What can hang from each mark:
M: C D L
Y: D L
C: M W Y
D: M Y
L: W Y

Each row was made from one small tree. Brackets hold a mark, then the marks that hang from it, in alphabetical order. Every link used is in the known rows. Write each row's tree.
Known rows:
{Y {D {M {C W} L}}}: [ -6.4  10.2   2.1  -8.9  -4.6  -4.2  -0.1  -0.7  22.9   7.1 -23.8   0.6
  -0.9   7.8  12.2  10.5  17.6   8.9  17.2   3.6  -5.5]
{Y D}: [ 35.4  -3.9  -5.1   2.6   6.9  -4.1  -1.2   2.9  -8.7  -4.3   9.9   2.5
   4.1  -4.7 -13.9  -3.9  -2.8  -4.7  -4.8 -10.4   3.5]
{C M W}: [ -3.9  -0.4   1.1  -2.2  15.5  -0.4  -4.0   3.6  20.7   1.4   2.9  10.0
  12.2  -3.0 -11.2   8.5  -8.3  -8.7  -7.9  -1.5  -4.3]
{Y L}: [ 13.3  -1.6  -1.5  -0.4  -4.4   4.0  -0.6   4.9 -36.9  -8.5  21.6  -3.8
   2.3  -7.3 -20.5  -6.2 -13.0  -0.9  -5.8 -12.3   5.4]
{L W {Y {D M}}}: [ 20.0  -4.4   4.2  11.8  10.0   1.6  -0.9  -0.6 -23.5 -10.3   0.3   6.8
   9.8  -4.4  11.5  -7.1   8.4 -12.9   4.3  -8.1   2.1]
{C M W Y}: [  8.6   1.9   5.2   6.8  22.4   7.2  -3.8   1.1  28.8  -3.3   6.4  11.9
  11.8  13.8 -18.9  15.3  -6.3 -12.0 -15.1   1.3   0.6]
{L W {Y {D {M C}}}}: [16.2 -2.3 -0.2  7.7  0.9 -1.3  1.9 -7.3 -5.6 -1.7 -7.3  2.1 17.2 -2.0
 24.8 -1.7  7.2 -6.1  9.6 -2.8  1.0]
{Y {D M} L}: [ 28.5  -0.3  -4.1  -3.0  -4.0  -7.5  -0.7   8.3 -51.4  -7.7  10.5   5.9
   0.0  -8.4 -15.5  -0.8  -3.3   0.1   8.8 -17.9  -3.2]
{C W}: [  1.1  -3.6   6.0   3.1   6.8   9.7  -2.2   0.9 -14.9   0.1   8.2   5.1
   6.7  -5.9 -19.7  -0.7   0.3  -4.9 -10.3  -2.6  -3.1]
{D {Y L}}: [  0.6  -7.5   2.2  -2.3 -11.7   2.9  -3.1   9.2 -46.0  -8.7  13.0  -3.5
 -13.3 -29.6 -19.2  -7.4  -7.2   0.2  -7.3 -12.8   0.5]
{L W {Y D}}: [ 28.4  -1.2   0.6  18.3  11.9   2.6  -2.0   2.6  -2.6 -15.3  -0.6  -2.5
  11.3   0.4   5.2 -11.0  -0.9 -15.3  -6.0  -8.7   7.6]
{D Y}: [  2.8 -13.4   4.0  -3.9  -3.4   4.8  -2.5  -2.4 -32.4  -2.5  12.2   3.9
  -8.2 -30.1 -12.3  -5.0   0.8  -2.7 -11.9  -4.0  -1.5]
{C Y}: [ 27.9  -5.8   5.8   8.5  12.4  12.8   0.0  -8.1 -10.8  -4.8  25.4   5.6
   4.7   9.5 -19.9   3.9  -3.1  -6.1 -20.0  -1.6   8.2]
{Y {D {M C}} L}: [ 22.1   3.1  -6.6  -6.3 -12.6 -10.0   1.6   2.3 -32.7   0.9   2.1   0.0
   7.9  -5.5  -2.0   5.3  -2.8   6.9  14.7 -11.5  -1.8]
{M C L}: [ -3.1   5.5  -3.8  -6.9  -4.8   3.7   1.8 -10.8  26.6   8.5   2.2  -8.5
   0.2   4.0  11.9   0.8   2.3  10.1  -0.3  10.8   7.9]
{L {Y D}}: [ 25.9   0.8  -0.6  20.4   8.4  -1.8  -1.7   3.8  15.1  -9.9   7.9  -3.1
   7.1  -9.1   0.2  -8.0  -5.0 -10.6  -8.5  -9.4  10.5]
{C W {Y D L}}: [ 29.5   9.6   6.0  16.4   6.5   4.5  -3.4  17.9 -14.6 -14.4   1.4  -0.7
   2.4  17.4 -34.7   7.2  -6.1  -7.7  -6.1 -17.7   0.7]
{Y {D M} {L W}}: [ 28.5  -3.1  -1.9  -3.4  -0.6  -4.9  -0.9   7.4 -63.4 -11.5   2.9   4.2
   3.1  -1.3  -9.6  -5.0   2.4  -4.0  13.0 -17.9  -5.6]
{C {M D}}: [-17.1  -5.4 -12.7  -4.3  12.8 -10.4   1.1   0.2  25.7   5.1  13.4   7.5
  -0.4   1.1  -1.8  -6.5 -18.7  -4.0  -4.4   6.4  -2.4]
{M {C W} D L}: [-44.9   6.5  -2.1  -4.9  -6.8  -2.2   3.2   0.8  44.3  13.6 -12.7  -7.7
  -8.2  12.0  10.5  -2.2   0.7  11.9   5.4  15.8  -4.1]
{C {M D} W}: [-31.8  -1.8  -6.5  -2.2  13.0  -6.1  -0.8   7.1  29.8   4.9   1.5  10.6
   3.5   2.3 -10.3  -0.5 -13.7  -5.7  -3.4   5.4 -11.6]

Write each row's tree:
[-35.3  10.2   4.6   3.6   0.3   3.7   3.5  -2.3  47.4   9.5  -9.4  -5.0
 -10.1  29.8   2.2   5.8   1.0   8.3  -3.9  16.8  -0.5] => {M {C W Y} D L}
[-40.4  -1.0  10.2 -13.4 -14.9   3.0  -2.1  -3.0   3.5  10.3 -22.3   1.5
 -12.9 -17.8  15.9   9.6  22.6  10.3   8.9  10.1 -10.1] => {D {M {C W} L} Y}
[ -4.1 -12.2   7.0 -10.0 -11.1   3.5  -2.6   2.9 -87.9  -8.4   4.0   4.5
  -9.8 -25.3 -11.4  -7.0   7.1  -1.7   5.7 -11.8  -9.6] => {D M {Y {L W}}}
[ 10.0   2.4  -4.0 -11.1  -1.1  -5.1   1.4  -7.9  -2.3   2.7 -19.9  -1.7
   2.4  11.5  22.9   0.8  17.6   6.6  18.8   3.7  -2.1] => {Y {D {M C {L W}}}}
[  2.6   1.7  -1.8 -10.0  -2.0   6.4   1.6 -13.4  13.2   3.3  -5.2 -10.6
   4.6  11.1  18.5  -2.3   5.9   7.1   4.3  10.2   3.4] => {M C {L W}}
[-29.0  -4.9  -7.2  -7.1 -24.1  -8.8   2.7   6.9 -20.8   7.0   2.5  -8.3
 -15.4 -20.1  -2.6  -9.6 -12.4   9.1   2.7  -0.4  -4.0] => {M C {D {Y L}}}
[ 40.5   1.3  -5.1   8.8  23.4  -5.3  -3.3   2.5  31.5  -7.8   8.1   9.0
   7.3  18.9 -12.7  11.6  -8.2 -11.3  -9.2  -5.1   6.8] => {C M {Y D}}
[ 47.4   7.2  -3.2   7.4   0.5   0.0   0.4   2.7 -24.8  -8.9  -1.7  -8.6
   9.8  27.1  -8.1   5.5  -7.7  -3.2   1.9 -11.4   6.5] => {M {C {Y D {L W}}}}
[ -7.4  -6.2   3.2 -12.7 -23.1  -2.5   0.3  -0.8 -52.9   4.4   5.5   1.1
  -5.2 -30.4  -0.4   3.5   2.6   8.7   6.0  -5.4  -4.6] => {D {M C} {Y L}}
[-4.5  3.0 -5.8 -9.3 16.1  0.3 -3.1 -3.5 33.8 -4.8 -2.8 -1.2  1.4 11.7
 13.0 -1.6 -1.8 -3.9  1.0  7.1  2.4] => {C {M {L W}}}
[ 10.3  14.8   5.3   7.6   5.1   2.6  -1.4   1.7  46.6   1.4 -19.0  -5.8
  -0.8  31.0   1.1  14.4  10.7   2.5  -0.9   5.0   5.8] => {M {C W {Y D}} L}
[-21.3  -7.0   4.8 -18.8 -13.1   4.2   0.2 -13.0 -19.7   5.6 -15.6  -1.3
 -11.4 -13.1  28.6  -0.4  21.4   8.3  10.6  10.8  -6.6] => {D {M C {L W}} Y}
[-22.0 -11.1  -2.6  -3.3 -12.4  -3.0  -0.8  11.7 -51.4  -8.2   3.8  -5.6
 -17.7 -14.2 -13.0 -20.5  -9.6  -2.3   1.7  -5.8  -8.4] => {M {D {Y {L W}}}}
[-54.3  12.5   2.3  11.7  -5.7   1.6   3.0   2.1  69.4   6.5 -15.3 -12.1
  -6.0   8.8  22.3  -5.8  -1.6   6.0  -0.3  17.2   1.3] => {M {C W} D {L Y}}
[-18.9   0.0   3.2   6.4   2.7   3.8   4.4  -3.3  21.3  10.9   2.1   3.5
   2.0  20.0 -13.1   7.1  -4.6   1.1  -7.3  11.6  -3.3] => {M {C W Y} D}
[  9.8   1.1   8.5   7.2   5.2  12.1   0.7  -7.1   8.7   7.0   4.6   2.8
  13.5  13.4 -15.9  15.6   0.5  -1.6 -13.1   4.6   1.4] => {M {C W Y}}
[17.4  1.5 -0.7  9.3 -3.3 -4.9  2.0 -5.4 10.8  1.1 -2.0  2.6 12.5 -9.2
 19.1  2.8  4.9 -1.0  5.3 -2.8  5.2] => {L {Y {D {M C}}}}
[ 12.5   8.0   2.6  16.8   9.9   0.8  -2.4   4.6  28.4 -16.9  -8.3 -11.5
  -1.1   9.1  20.1 -11.2   6.4  -9.3  -0.7  -2.0  10.9] => {M {L W {Y D}}}
[-29.5   4.4  -9.4  -6.6  -7.5  -3.8   5.4  -5.8  38.9  13.1  -0.7  -8.3
 -10.2  10.0  17.8  -7.6  -3.8  13.5   2.4  16.0   3.2] => {M C D L}
[-29.3 -12.5  -4.5  -7.1 -15.5  -5.5   2.9  -3.8  -2.9  13.0   1.2  -1.2
 -12.4 -19.5   6.0  -7.6  -4.6   6.7  -2.6   9.8  -3.1] => {M C {D Y}}
[-24.6  -7.8  -3.2  -2.3 -15.1  -5.4   0.1  13.0 -37.0  -4.0  10.4  -3.4
 -20.7 -21.8 -14.9 -14.7 -13.8   2.5  -3.6  -6.3  -4.3] => {M {D {Y L}}}
[-31.3   3.2 -11.0  -6.1  10.8  -9.7   0.2   2.5  54.6   1.9   4.0   0.0
 -11.2  11.8  12.8  -6.1 -11.5   2.2  -0.3  12.7   0.7] => {C {M D L}}
[ -9.5  -3.2   6.0 -10.7  -4.2   5.8   1.6 -10.9 -15.2  11.9  -1.5  10.1
  12.5  -8.5  -1.5  11.5   9.1   5.3   3.9   3.6  -8.7] => {D {M {C W}}}
[  5.2   4.4   6.7  -4.1  -0.2   8.8   2.9 -16.9  13.3   7.9   4.2   3.2
  -0.8  15.9  12.0  12.4  13.3   9.8   0.3  11.1   4.9] => {D {M {C Y} L}}
[  9.9   9.6   0.5  16.8   6.6  -1.5  -2.0   5.3  45.1 -12.1  -2.6  -9.4
  -5.0   4.5  13.4  -7.7   2.6  -4.3  -4.1  -2.5  14.3] => {M {L {Y D}}}
[ 11.8   0.0   1.5  -5.4  -2.6  -2.9  -0.2  -2.9 -11.1   8.6 -14.1   9.1
  11.9  -1.9  -3.8  11.9  10.4   1.8  11.0  -3.7  -8.8] => {Y {D {M {C W}}}}
